Each row comes from the steps of one path. Every step used is in the known rows, and no mark comes twice. Write the path behind each row, first mark first.
Known rows:
z-r: [ -4 -18 -12  19  -7   3  17 -18   4  -2  -8 -10   1   5  -2  -1  -8  -4
  -3  13   9  -5 -11  11  16   2   0   1  -6   6 -12  -1   2]
k-b-z-r: [ -5   6 -17   7  -8  -2  24 -11  18  -4  -6  -3  -1   3 -10   1 -19  -3
   9  22  12   4   0   8  17  -6 -10   5  -2  17  -7  -3   2]
j-a-k-b-z-r-c: [ -9   8  -6  11  -5   2  16 -12  23   0  -7  -1  -8  -1 -34   8  19  -1
  11   8   5  -2  -6   3  19  -6  -9  -5 -13  14  -4   3  -3]
g-j: [ -2  -7 -23  17  -3  12  43 -12  -3  17  -6  -7   0   1 -29  10   6   1
  -8   1   4 -12 -10   1  -6   9   1 -14  -6  -2 -12  11  15]
d-c-r: [  1  18 -18   4   1  -3  25 -14  -9  -4   6 -12   1   4 -23  22 -10  -9
 -20  -1  22 -19  -4   6  11   2 -14   4  -8 -13 -16   2   3]
w-v-h: [  5   0 -21  22  -9   3  31 -21   1 -22  -7  -7   1   0 -18  -8 -31   4
  24  -3  15   2   5   4   0  -6  -5 -22   9  -9  -6   0   4]
a-j: [  1  -7 -19   7   5   6  26 -19  12  -7   2  -6 -11   1  -4  -2  14   1
 -15  -1   7  -6 -11  -2   1  18  -2 -15 -16   4 -12   8  10]
a-k: [ -3 -17 -10  20   0   6  25 -18 -11  -3  -8 -12 -16   1 -29   8   6   2
  -3   6   8   7   7   2   1  13  -2 -15 -10   1 -10   5  18]
c-r-z-b-k-a-j-g-f: [  2 -14 -18  17  -7  10  30 -20  -9  10  15 -11 -15   0 -29  11  24  -4
  -4   5  27 -18  -5   4  -1  33   3 -10  13   2  -1   1   2]
c-r-z-b: [  1  -8 -28   0  -6   3  33 -13   4 -13  10 -11   0   6 -33   7  -6  -7
 -19  21   8  -1  -4   7   6  12   7  -4   2  11 -10   1   4]
d-c-w-v: [  4  12 -20  18  -3  -1  30 -18   2  -4 -14  -6  12   1 -29   3 -37   0
  14 -11  24 -25   7   1   7  -3 -11  -7  -2 -15  -9  -3   0]
a-j-g: [  4 -17 -20  19  -3  10  18 -19  14  -6  -2  -9 -19  -1 -12   1  22   5
 -12   0   9 -13  -2   7   0  23  -8 -13  -4  -1  -2   7   5]
g-j-a-k-b: [ -6 -12 -11   3   0   9  27 -12   9 -14  -6   0 -13  -2 -39   8  22   3
   9 -13  12   3  -2  -1 -10   1 -10 -20  -8  17 -14  13  22]
a-k-b: [ -6 -19 -12   7  -1   9  28 -13   3 -19   1  -4 -15  -2 -32   3   7  -1
   8   5  15  10   7   1  -2   2 -12 -14  -8  17  -9   5  20]
b-z-r-c-w-v: [  1  18 -15  25  -7   0  22 -14  17  11 -21  -5  11  -1 -27   2 -35   2
  28   8  16 -18   5   5  18  -3 -13  -3   2  -6  -5  -4 -10]
z-b-k: [ -4 -10 -21   2  -1   2  31 -16  -7   4  -4  -8 -16   2 -27   3 -16   2
  -9   4  13  -6   7   4  -3  15   2   2  -9   8   1  -1  23]
u-l: [  0  -9 -27  10   7   6  18 -15  -4  -5  -6  -8 -12   5 -25   4  -7  -6
   5  11   5 -17 -10   0  12   7  -7 -17 -10  -5  -9   3  15]
f-g-j-a: [ -2  -9 -23   1  -1   3  25 -16  16   6  -4  -8  -6   2 -29  14  36   4
   7 -23   4 -17 -21   6  -8   4   2 -24   2  -3 -13  15  12]
a-k-b-z-r-c-w: [ -4   9 -12  11  -8  -2  21 -10  30   9 -15  -3   1  -3 -28  12 -14  -1
  17  13   8   1   5   1  12   2 -19   2 -11   7  -6   0   2]
z-b-k-a-j: [  0 -10 -16  -3   4   3  30 -23   3 -12   3  -8 -14   1 -17  -6  18   0
 -17 -12  16  -2  -6  -8 -12  38   9 -12 -26   8  -6   8  23]
w-c-d-u-l: [ -3  -9 -21  28   6  -2  18 -19   0   0 -20 -13   3   6 -22  27 -23 -12
  -1   7  15 -32 -18  -5  17  -5 -13  -3 -15 -17 -12   0   9]
l-u: [ -5  -6 -18  24   3   5  23 -17  18  -1   8 -10 -12   6 -16  10  -1   4
  -1 -11   5 -18  -6   7   2  -5 -10  -3  -3  16  -1  -1  25]
c-d-u-l: [ -2  -8 -22  19   6  -2  19 -19  -5  -9 -18 -14   1   6 -22  21 -16 -10
  -2   8  17 -27 -16  -3  14  -2  -9  -2 -16 -13 -13   6  18]
d-c-r-z-b-k-a-j-g: [  6  -8 -19   6  -5   2  26 -22   0 -11  10 -11 -14   2 -32   7  26  -6
 -25  -6  23 -16  -2   1  -5  42   4  -6  -7  -2  -1   5   2]
a-k-b-z-r-c: [ -9   6  -9  17  -7   5  23 -12  15   5  -4  -3  -5  -2 -33   5  10  -5
   7  19   6   0  -3   2  21  -3  -9  -2 -12  14  -1  -1  -3]
d-c-r-z-b-k-a-j: [  2   1 -17  -7   3  -3  35 -23  -6 -11  14  -9  -7   4 -26   3  19  -9
 -28  -9  23  -8 -11  -8  -6  41  11  -8 -21   2 -10   6  10]
j-a-k: [ -3 -12  -6  10   4   2  15 -18   2 -11 -13  -8 -20   3 -31  12  20   7
   3 -13   7   4   1   3  -2   8  -3 -19 -11   2 -14  10  17]
k-b-z-r-c: [ -8   8 -14  11  -7   5  25 -10  21   4  -2  -2  -1  -1 -27   4   7  -5
   9  19   6  -6  -7   4  23  -8  -9   0 -11  13   0  -2  -6]
k-b: [ -5 -14 -20  -2  -1   9  30 -10  14 -22   4  -2  -8  -1 -23   0   0  -1
  10   2  15   1   0   4   2  -6 -13  -9  -5  15  -7   3  16]
r-c-d: [ -8  -6 -17  18   2   3  30 -17  12   1 -20  -8  -5   0 -31  23   1  -1
   2   7  15 -12  -2  10  16  -6   5   0 -29 -11 -11   7  10]
v-w-c-r-z-b: [  3  -4 -29  10  -5   3  36 -11  19   0   0 -13   6   7 -32  11 -25  -6
 -17  21   6  -5  -3   4   7  14  -1 -10   3  10 -11  -3  -3]
f-g-j-a-k: [ -4 -15 -12  13  -1   4  22 -19   0   7  -9 -11 -14   0 -38  15  37   4
   3 -16   5  -4  -9   2  -9  14   3 -27  -4   0 -14  14  17]

Which path is each row?
[ -9  12  -8  15  -7   6  25 -11  19  13  -9   0  -4  -2 -39  11  24  -2
   8   7   2  -6 -10   0  13  -3  -7  -8 -13  13  -5   7  -2]
g-j-a-k-b-z-r-c
[ -6   3 -12  13  -8  -2  22 -13  10  -3 -10  -5  -5   2 -16   3 -13  -3
   8  25  12  10   4   6  15  -1  -9   1  -4  18  -8  -2   4]
a-k-b-z-r
[ -1  17 -16  19  -8   1  24 -12  23   2 -17  -2  11  -3 -29  -1 -34   1
  33   7  20 -15   5   3  16  -7 -18  -3   3   3  -5  -4  -8]
k-b-z-r-c-w-v
[ -4  14 -11   8  -8  -2  22  -8  34  17 -20   1   2  -2 -34  16   0   2
  17  -1   5  -6  -3  -1   5   2 -16  -3 -12   7 -10   8   4]
g-j-a-k-b-z-r-c-w
[  3  -8 -18  18  -2   1  30 -11   2   6  10 -14   1   7 -27  21 -11 -10
  -2  18  12  -9 -13   9  17   9  -2 -10  12  -6 -18  -3 -18]
w-c-r-z
[  4  -3 -15   6   3   0  32 -19  13   3   1 -13  -4   4 -20   4  -1  -4
 -17  -4  17  -5 -10  -8  -7  45   3 -16 -15   6 -12   4   6]
v-w-c-r-z-b-k-a-j
[  1  -8 -15   5   2   0  29 -21   2  -1   9 -11  -8   3 -22   6  10  -7
 -17  -5  17  -6 -13  -7  -5  40   8 -12 -15   4 -11   3   5]
w-c-r-z-b-k-a-j
[ -2  -9 -20  10  -2  -1  33 -14  -8  14   4 -11  -9   4 -33  15 -23  -6
 -10  13  14 -10  -1   4   5  17   2   1   3   5  -6  -7   3]
w-c-r-z-b-k
[ -1 -13 -15   4  -3   0  32 -18  -8  -2   4 -14  -5   5 -39  14  -5  -7
  -3  -4  22  -3  -3   0  -3  30   9  -4  -7  -1  -6  -3   9]
w-c-r-z-b-k-a
[ -4  20 -19  -2  -1   0  36  -7  16   0  -9   2 -14  -1 -42  14   4   5
  14   4   9   9  10  -2  -3   0 -13 -13  -5  15  -8   9  16]
g-j-a-k-b-z
[ -1   4 -16  22   0   2  16 -12   4  12  -2 -14  -1   3 -15  28 -23  -5
  -4   5  14 -15  -8   7  13   1 -20  -2   2 -11 -17  -3  -5]
w-c-r
[ -1 -17 -19  19  -7  13  29 -22  -4   9   6  -8 -19  -2 -25   5  25   1
  -1  -3  24 -19   0   0  -6  27   1 -11   3   3   5   0  12]
z-b-k-a-j-g-f
[ -3 -16 -29  14  -6  10  40 -16   0  21   3 -14   1  -2 -30  11  24  -4
  -1  -1   5 -16 -16   4  -7  12   4 -22   4  -4  -8   8  11]
f-g-j
[  5  -3 -19  19  -1   1  33  -9  12  11   2 -15   5   7 -26  19 -24  -8
  -1  20  11  -7 -10   7  16  13  -7 -15  13  -3 -18  -2 -17]
v-w-c-r-z
[  1 -16 -17  -3   3   2  35 -23   2 -12   9  -8 -12   3 -23  -6  22  -3
 -16  -6  15   0 -10  -7  -9  42  17 -15 -19   9  -7   7  15]
r-z-b-k-a-j
[ -7 -10 -10  21  -6   9  19 -16  11   6  -3  -8   0   1 -21   2  14  -6
  -1  11   4 -13 -16   6  22  -1  -2  -3 -14   3  -4  -1  -6]
z-r-c
[  4   1 -19  20  -3   2  24 -15   8  -2 -18  -8   7   0 -22   0 -40   5
  25  -4  20 -16   7   5   5   1 -12 -10   5  -9 -10   0   3]
c-w-v
[ -2  -1 -18   4   2   6  28 -12  14   3 -12  -3  -7   4 -28  13  21   7
   1 -22   3 -14 -16   3  -7   2   0 -18  -8   0 -16  16  14]
g-j-a
[ -9 -10 -12  26  -3   1  23 -19  12   3 -23 -10   1   1 -21  19  -3  -4
   1  13  15 -13  -9  13  22  -7   7   6 -28  -8 -13   4   4]
z-r-c-d
[  1 -23 -20  18  -7  12  35 -21  -6   8  12  -9 -17   0 -31   5  29  -2
  -1   4  24 -16  -3   1  -3  31   8 -14  10   5   4  -1   4]
r-z-b-k-a-j-g-f
[ -6   9 -11  11  -8  -1  24 -12  15   4 -14  -2  -4   2 -22   8  -1   0
   8  11   8   4  -4   3   7  -1  -7  -4  -4  18 -13   6   6]
g-j-a-k-b-z-r
[-11   5 -16  17  -4  -2  28 -14  21  -1 -21  -4  -1  -1 -28  21  -9  -4
   9  19  17  -7  -1  11  23 -12   0   8 -26   1 -10   3   4]
k-b-z-r-c-d
[ -7 -19 -15   0  -3   7  26 -14  11 -11   0  -5 -13  -4 -40   9  34   0
  14 -14  12   1  -6   1 -10   3  -8 -25  -2  15 -11  12  20]
f-g-j-a-k-b
[  3   9 -24   2  -2  -6  32 -14  14   0 -10  -5   6   2 -23  15 -23  -2
  -4  -9  15 -15   5   0   3   1 -13   2 -15 -14 -10   0   9]
d-c-w
[-11   3 -11  22  -4  -1  26 -16  15   1 -24  -6  -5  -2 -33  22  -5  -4
   8  20  17  -1   3   9  21  -7   0   5 -28   3 -11   4   7]
a-k-b-z-r-c-d
[  0 -20 -30   1  -6   6  40 -15   8 -15   8  -8  -2   6 -36  -2   0  -4
 -16  18   3   1  -2   4   4  10  14 -10  -3  14  -4  -1   7]
r-z-b
[ -3 -16 -16  -4  -2   3  32 -20  -7 -12  -1 -11 -11   4 -34   2   3   0
  -2 -11  20   2   5  -1 -11  28  11  -4 -18   3   0   2  28]
z-b-k-a
[ -3  11 -17   5  -8  -2  22  -8  38   8 -12  -2   5  -2 -22  10 -18  -2
  18  11   8  -5   1   3  15  -3 -19   5  -9   6  -5  -1  -1]
k-b-z-r-c-w
[  0  -9 -28   9  -6   3  32 -13   8  -4   8 -11   2   6 -34  13 -12  -8
 -17  19   6  -6  -5   5   8   9   3  -5   3   7 -10  -5  -4]
w-c-r-z-b
[  2   5 -16  23  -3   6  24 -14  13   4 -15  -6   8  -2 -32   1 -25   3
  26  -3  17 -21   3   3  11  -1 -12 -11   0  -9  -6  -1  -3]
r-c-w-v
[ -4 -10  -8  16   2   7  25 -16  -2   4 -16  -7 -15   1 -37  16  25   7
  -2 -14   4  -1  -5   0  -9  13   0 -22 -11   1 -16  15  19]
g-j-a-k
[ -1  14 -10  24  -8   1  22 -13  15   4 -19  -4   7  -4 -35   1 -31   1
  32   8  19 -10  10   2  15  -2 -17  -7   1   4  -5  -3  -5]
a-k-b-z-r-c-w-v
[ -9   7 -16  23  -3  -3  27 -16  16   8 -25  -8  -1   1 -24  23 -11  -3
   4  20  14  -9  -1  11  25  -8   5   8 -27  -7 -11   3   3]
b-z-r-c-d
[ -6 -14  -9  -2   1   5  20 -13  13 -26  -4  -2 -17  -1 -33   6  18   3
  13 -11  14   7   2   2  -4  -2 -12 -17  -8  18 -12  10  20]
j-a-k-b
